What can hang from each mark
q864: q375
q556: q27 q961 q982
q961: q725
q847: q375
q725: q27 q785 q961 q982
q952: q205
q27: q556 q864
q375: q556 q725 q847
q785: q205 q556

Every row comes from one small tree of marks. The marks that hang from a mark follow it in brackets, in the order of their numbers. Every link used is in the known rows. Which tree was each row made from?
Known rows
q27(q556): [-0.629,1.421,0.363,-0.465,0.017,1.236,-0.329,-1.556,-1.206,-0.158,-0.191,-0.471,-1.564,-0.390,0.012,2.271,2.191,0.596,-0.253,0.013,-0.438,1.217,-0.406,-2.031,0.435]
q864(q375(q556 q725(q27) q847)): [0.254,-0.730,-1.945,1.453,1.834,0.398,2.653,-0.223,-2.070,1.694,3.257,3.662,-3.269,-2.900,1.066,-1.374,-0.064,-3.758,-3.770,3.059,1.678,1.427,-3.608,-0.625,-2.628]
q725(q27(q864) q961 q982): [-2.969,3.281,0.975,0.427,-0.183,-2.321,-2.430,-4.486,1.664,0.038,2.270,5.079,-5.563,-3.095,-2.505,3.768,1.681,-3.113,-2.907,3.670,3.001,0.904,-1.129,-2.555,1.095]
q864(q375(q725(q27(q556) q785) q847)): [-1.115,0.542,-1.030,1.309,1.182,1.376,0.257,-1.723,-1.013,1.358,2.319,3.546,-3.950,-3.483,-0.206,1.096,2.990,-3.139,-3.441,3.261,0.279,1.011,-3.228,-1.896,-1.240]
q27(q556(q961(q725(q785)) q982) q864(q375)): [-2.933,4.358,0.711,-0.459,-1.068,1.636,-3.209,-4.451,-1.890,0.700,2.081,3.943,-6.452,-4.625,-2.133,6.576,4.286,-0.328,-1.053,1.751,-0.715,3.662,-0.525,-4.190,-0.934]
q961(q725(q785(q205 q556) q982)): [-1.537,1.237,-0.356,0.367,3.193,0.241,-2.834,-1.318,2.413,2.392,0.567,3.898,-3.563,-1.969,-0.229,-1.359,2.274,-0.006,1.073,1.454,-1.202,-0.634,-0.186,0.980,-1.268]
q375(q847): [-0.079,-0.754,-0.014,0.874,1.054,0.897,1.222,1.633,-1.122,0.986,1.158,0.360,-0.293,0.688,-0.188,-0.809,0.264,-1.578,-2.146,2.452,-0.075,-1.106,-1.777,-0.036,-0.062]
q27(q556 q864): [-0.493,2.077,1.099,-0.947,-1.151,1.658,-1.159,-4.310,-1.629,-1.159,0.629,1.118,-2.873,-1.504,0.089,4.933,2.986,-0.115,-0.054,0.655,0.469,2.583,-0.357,-3.340,0.920]
q27(q556 q864(q375)): [-0.359,2.559,0.359,-0.699,-2.969,1.750,-0.674,-4.356,-1.313,-1.223,0.764,2.185,-2.993,-2.964,0.139,4.769,2.461,-1.471,-0.718,0.988,1.121,3.305,-0.972,-3.125,0.553]
q952(q205): [0.397,-0.601,0.148,-0.843,1.963,-1.384,-1.085,-1.198,2.378,0.253,0.629,-1.514,0.376,0.896,-0.757,0.035,-0.250,-0.247,2.118,1.257,1.976,2.074,1.546,0.036,1.237]
q27(q864(q375(q556))): [0.632,0.395,-0.109,-0.436,-1.866,0.758,0.378,-3.036,-1.282,-0.503,1.181,2.743,-2.225,-2.873,0.748,2.360,0.249,-2.355,-0.315,0.633,1.764,2.329,-0.925,-1.291,-0.642]
q961(q725(q27(q556) q785 q982)): [-1.717,4.478,-0.061,0.718,4.245,0.421,-3.105,-2.709,1.098,1.252,1.611,4.555,-5.739,-4.603,-2.276,2.721,3.382,0.147,-0.708,1.640,1.149,0.149,-1.313,-1.650,0.457]
q785(q556): [-1.374,-0.419,0.254,0.549,-0.850,-1.234,0.654,-0.067,1.174,0.890,1.243,2.664,0.499,0.533,1.948,-2.550,-0.349,-0.421,-0.472,0.408,0.114,-1.009,-0.855,0.423,-0.760]
q725(q785): [-0.843,-0.589,0.923,-0.314,1.122,0.947,-2.144,-1.513,0.384,0.654,-0.883,0.489,-1.309,-1.247,-0.835,1.861,2.964,-0.179,1.020,-0.449,-1.442,-1.115,0.183,-0.785,0.304]
q961(q725(q785(q556(q27(q864) q982)))): [-2.421,2.341,0.527,0.438,1.355,-0.365,-2.541,-2.604,1.044,1.486,2.784,5.867,-3.225,-3.214,-0.134,1.249,1.540,1.003,0.535,0.666,0.191,-0.173,-0.977,-1.035,-1.043]
q785(q205 q556(q27 q961(q725))): [-3.720,0.396,-2.070,-0.388,-0.135,-1.713,-1.151,-1.870,0.633,3.177,2.022,4.256,-3.061,0.498,-0.619,-2.018,-0.142,1.167,0.768,2.548,-2.949,0.960,0.447,0.243,-3.594]
q864(q375(q556)): [0.658,-0.273,-1.058,0.027,-0.836,0.403,1.498,-0.321,-1.063,0.600,0.454,1.475,-1.128,-2.187,0.786,-0.347,-0.670,-2.114,-0.638,-0.096,1.068,1.255,-1.223,0.001,-1.377]
q556(q27 q982): [-3.596,2.062,0.704,0.723,-0.520,-1.846,-1.617,-1.670,2.270,0.501,0.802,2.220,-0.072,-1.720,-1.253,0.767,-1.092,0.452,-2.127,0.285,0.304,1.772,-0.084,-1.747,0.017]
q864(q375): [0.176,0.627,-0.891,0.290,-2.255,0.116,0.627,-0.062,0.388,-0.044,0.161,1.344,-0.187,-1.836,0.028,-0.196,-0.678,-1.695,-0.804,0.396,0.790,0.876,-0.775,0.280,-0.386]
q375(q556 q725(q961 q982) q847): [-0.705,-1.582,-0.203,1.853,3.617,0.379,1.404,0.422,-3.011,2.595,3.566,1.925,-4.983,-0.440,1.041,-0.450,2.247,-3.898,-4.199,3.753,0.789,0.432,-2.892,-1.411,-2.635]
q27(q556(q961 q982) q864(q375(q725(q785)))): [-3.273,2.736,0.958,-0.044,-1.407,1.470,-2.934,-5.211,-1.815,0.425,1.895,3.012,-5.992,-4.045,-1.062,6.450,5.156,-1.449,-2.189,1.850,-1.262,4.604,-0.348,-4.930,-1.374]
q847(q375): [0.154,0.715,0.421,0.542,0.915,1.517,1.088,-1.014,0.521,0.455,1.783,1.066,0.806,-0.042,-2.054,0.549,1.863,-1.526,-2.185,-1.286,0.299,-0.447,-0.215,-0.156,-0.022]
q864(q375(q725 q847)): [0.404,-0.651,-1.513,1.633,-0.360,1.009,1.923,1.021,-1.229,0.944,2.318,1.908,-1.276,-1.435,1.066,-1.289,0.159,-3.032,-3.105,2.709,0.595,1.022,-2.496,0.011,-1.819]

Write each row's tree
[-3.522,-1.562,0.481,-0.859,2.299,-0.251,-2.916,-6.129,-1.271,2.461,1.920,3.512,-6.304,-2.597,0.051,3.254,3.902,-1.180,-0.555,1.403,-1.959,3.304,-0.460,-3.492,-3.514]  q375(q556(q27(q864) q982) q725(q785(q205) q961))
[-2.555,-0.548,-1.325,0.089,2.211,-0.165,-1.293,-3.080,-0.642,2.735,1.323,3.431,-5.415,-3.931,-0.805,0.659,2.358,-2.326,-1.840,1.884,-1.689,3.087,-0.927,-1.598,-3.754]  q864(q375(q556(q961 q982) q725(q27 q785(q205))))
[-0.744,-1.570,-0.506,0.589,2.500,0.965,1.788,1.461,-4.333,2.674,2.191,0.490,-3.213,0.499,-0.800,0.311,1.107,-1.961,-2.282,2.670,-1.136,-0.334,-1.644,-1.169,-2.327]  q375(q556(q961) q847)
[-1.959,2.298,-0.028,1.159,3.138,1.226,-0.506,-2.539,-0.747,2.586,3.599,3.868,-3.619,-2.553,-3.983,2.858,3.499,-1.798,-2.487,-0.489,-0.060,0.181,-0.258,-1.875,-1.603]  q847(q375(q556(q27 q961(q725(q785 q982)))))
[-2.184,3.165,-0.064,1.880,0.899,0.103,-1.980,-1.923,1.649,1.823,3.294,7.148,-4.193,-4.308,-0.606,0.903,1.819,-1.995,-1.570,2.872,1.589,-0.430,-2.167,-0.751,-0.456]  q961(q725(q785(q556(q27(q864(q375(q847))))) q982))
[-1.785,3.882,-0.206,-0.477,4.009,0.979,-4.175,-5.251,1.402,1.204,0.984,4.887,-7.001,-4.625,-2.288,3.561,4.147,-0.140,0.354,2.644,0.116,1.750,-0.641,-1.866,0.033]  q961(q725(q27(q556 q864) q785(q205) q982))
[-3.480,2.512,1.294,0.406,-1.438,-1.513,-2.242,-3.864,1.933,-0.338,1.442,3.477,-1.094,-2.612,-1.164,2.863,-0.407,-0.126,-1.976,0.853,0.976,2.799,-0.048,-2.760,0.367]  q556(q27(q864) q982)
[-1.504,0.885,-0.228,0.579,1.268,0.813,1.238,-2.147,-1.594,1.880,3.239,2.284,-1.585,-0.793,-3.138,2.104,1.984,-1.664,-2.681,-0.913,-0.205,0.623,-0.162,-1.848,-1.724]  q847(q375(q556(q27 q961)))
[-5.095,0.766,0.826,0.353,0.148,-0.949,-4.688,-5.113,3.376,2.395,-0.110,4.480,-4.313,-1.979,-1.808,1.849,4.053,-2.017,-0.429,2.618,-2.591,0.897,1.049,-1.889,-0.743]  q725(q785(q205 q556(q27(q864) q961)) q982)
[-2.344,-0.263,0.387,1.152,2.390,-0.178,1.028,-0.026,-1.100,2.244,2.121,2.251,-1.577,-1.181,-0.250,-0.356,-0.528,-1.724,-3.693,2.099,0.471,0.764,-2.402,-1.795,-1.268]  q375(q556(q27 q982) q847)
[-1.748,2.403,0.000,-1.642,0.643,2.327,-3.236,-5.008,-2.979,0.927,1.117,1.987,-6.688,-1.976,-2.026,6.263,5.186,1.055,1.488,1.875,-2.469,2.785,0.635,-3.468,-1.219]  q27(q556(q961(q725(q785(q205)))) q864)
[-2.348,-0.560,-1.767,-0.709,0.775,-0.821,-0.712,-0.627,0.045,3.111,1.301,2.820,-2.936,1.221,0.167,-2.875,0.529,0.923,1.310,2.321,-3.355,0.332,0.479,1.176,-3.647]  q785(q205 q556(q961(q725)))
[-0.519,0.205,-0.319,0.220,-0.439,-0.017,0.767,-0.389,-0.125,0.868,0.393,1.758,-1.095,-2.693,0.606,-0.560,-0.784,-2.028,-1.586,-0.055,0.896,1.865,-1.298,-0.380,-1.391]  q864(q375(q556(q982)))
[-1.449,2.849,0.047,1.511,0.961,-0.808,-0.493,-3.358,1.574,0.320,2.270,5.658,-4.289,-4.804,-1.285,1.692,0.419,-4.762,-4.297,3.932,3.742,1.782,-2.506,-1.826,0.732]  q725(q27(q864(q375(q556 q847))) q982)
[-3.435,0.866,1.233,-0.514,0.663,-0.502,-2.344,-5.204,-0.650,1.714,2.471,6.160,-6.896,-4.612,-2.413,4.788,3.832,-3.728,-2.508,3.425,1.054,0.103,-2.798,-3.490,-0.478]  q725(q27(q864(q375(q556(q982) q847))) q785 q961)
[-3.130,-0.583,-0.345,2.496,4.227,0.552,-0.906,-1.462,-2.606,3.559,3.567,3.235,-6.117,-2.391,-1.286,2.115,3.992,-3.283,-4.103,3.701,-1.219,1.011,-1.791,-3.150,-2.919]  q375(q556(q27 q961) q725(q785 q982) q847)
[-0.735,-3.229,-1.177,0.313,6.479,1.399,0.303,-2.235,-2.253,3.304,1.954,2.637,-5.270,-1.659,0.568,-0.860,3.413,-2.579,-1.989,3.474,-1.686,0.566,-2.744,-1.168,-3.303]  q375(q556 q725(q27 q785(q205)) q847)
[-2.009,2.592,-0.603,-0.160,1.992,-0.131,-2.577,-2.451,-1.841,1.604,2.880,4.111,-6.014,-2.948,-3.235,4.029,2.667,0.627,0.370,2.132,-0.724,0.224,-0.037,-1.798,-1.510]  q556(q961(q725(q27(q864) q785)))
[-1.657,-0.298,-1.050,1.272,1.484,-0.575,1.721,-0.625,-1.874,2.359,3.733,4.306,-4.580,-2.998,0.341,-0.629,0.427,-3.977,-4.832,3.626,1.459,1.620,-3.819,-1.496,-3.005]  q864(q375(q556(q982) q725(q27 q961) q847))
[-2.774,3.545,0.264,-0.106,1.317,0.613,-1.784,-0.838,-1.984,1.423,1.601,1.066,-4.316,-1.434,-1.890,3.104,2.490,1.813,-1.133,1.041,-1.529,2.207,-0.025,-2.717,-1.320]  q27(q556(q961(q725) q982))
[-2.376,2.297,-0.713,0.474,4.215,-0.858,-2.948,-2.558,3.180,2.536,1.352,5.891,-4.818,-3.316,-1.142,-1.236,1.983,-0.385,0.136,2.489,-0.166,-0.561,-1.010,0.514,-1.052]  q961(q725(q27 q785(q205 q556) q982))
[-0.847,0.903,-0.930,1.343,-1.568,-0.623,-0.091,-0.748,0.330,0.572,1.816,2.507,-2.911,-2.287,0.259,0.301,0.906,-3.187,-2.557,1.952,1.269,1.774,-1.159,-0.541,-1.480]  q864(q375(q725(q961 q982)))
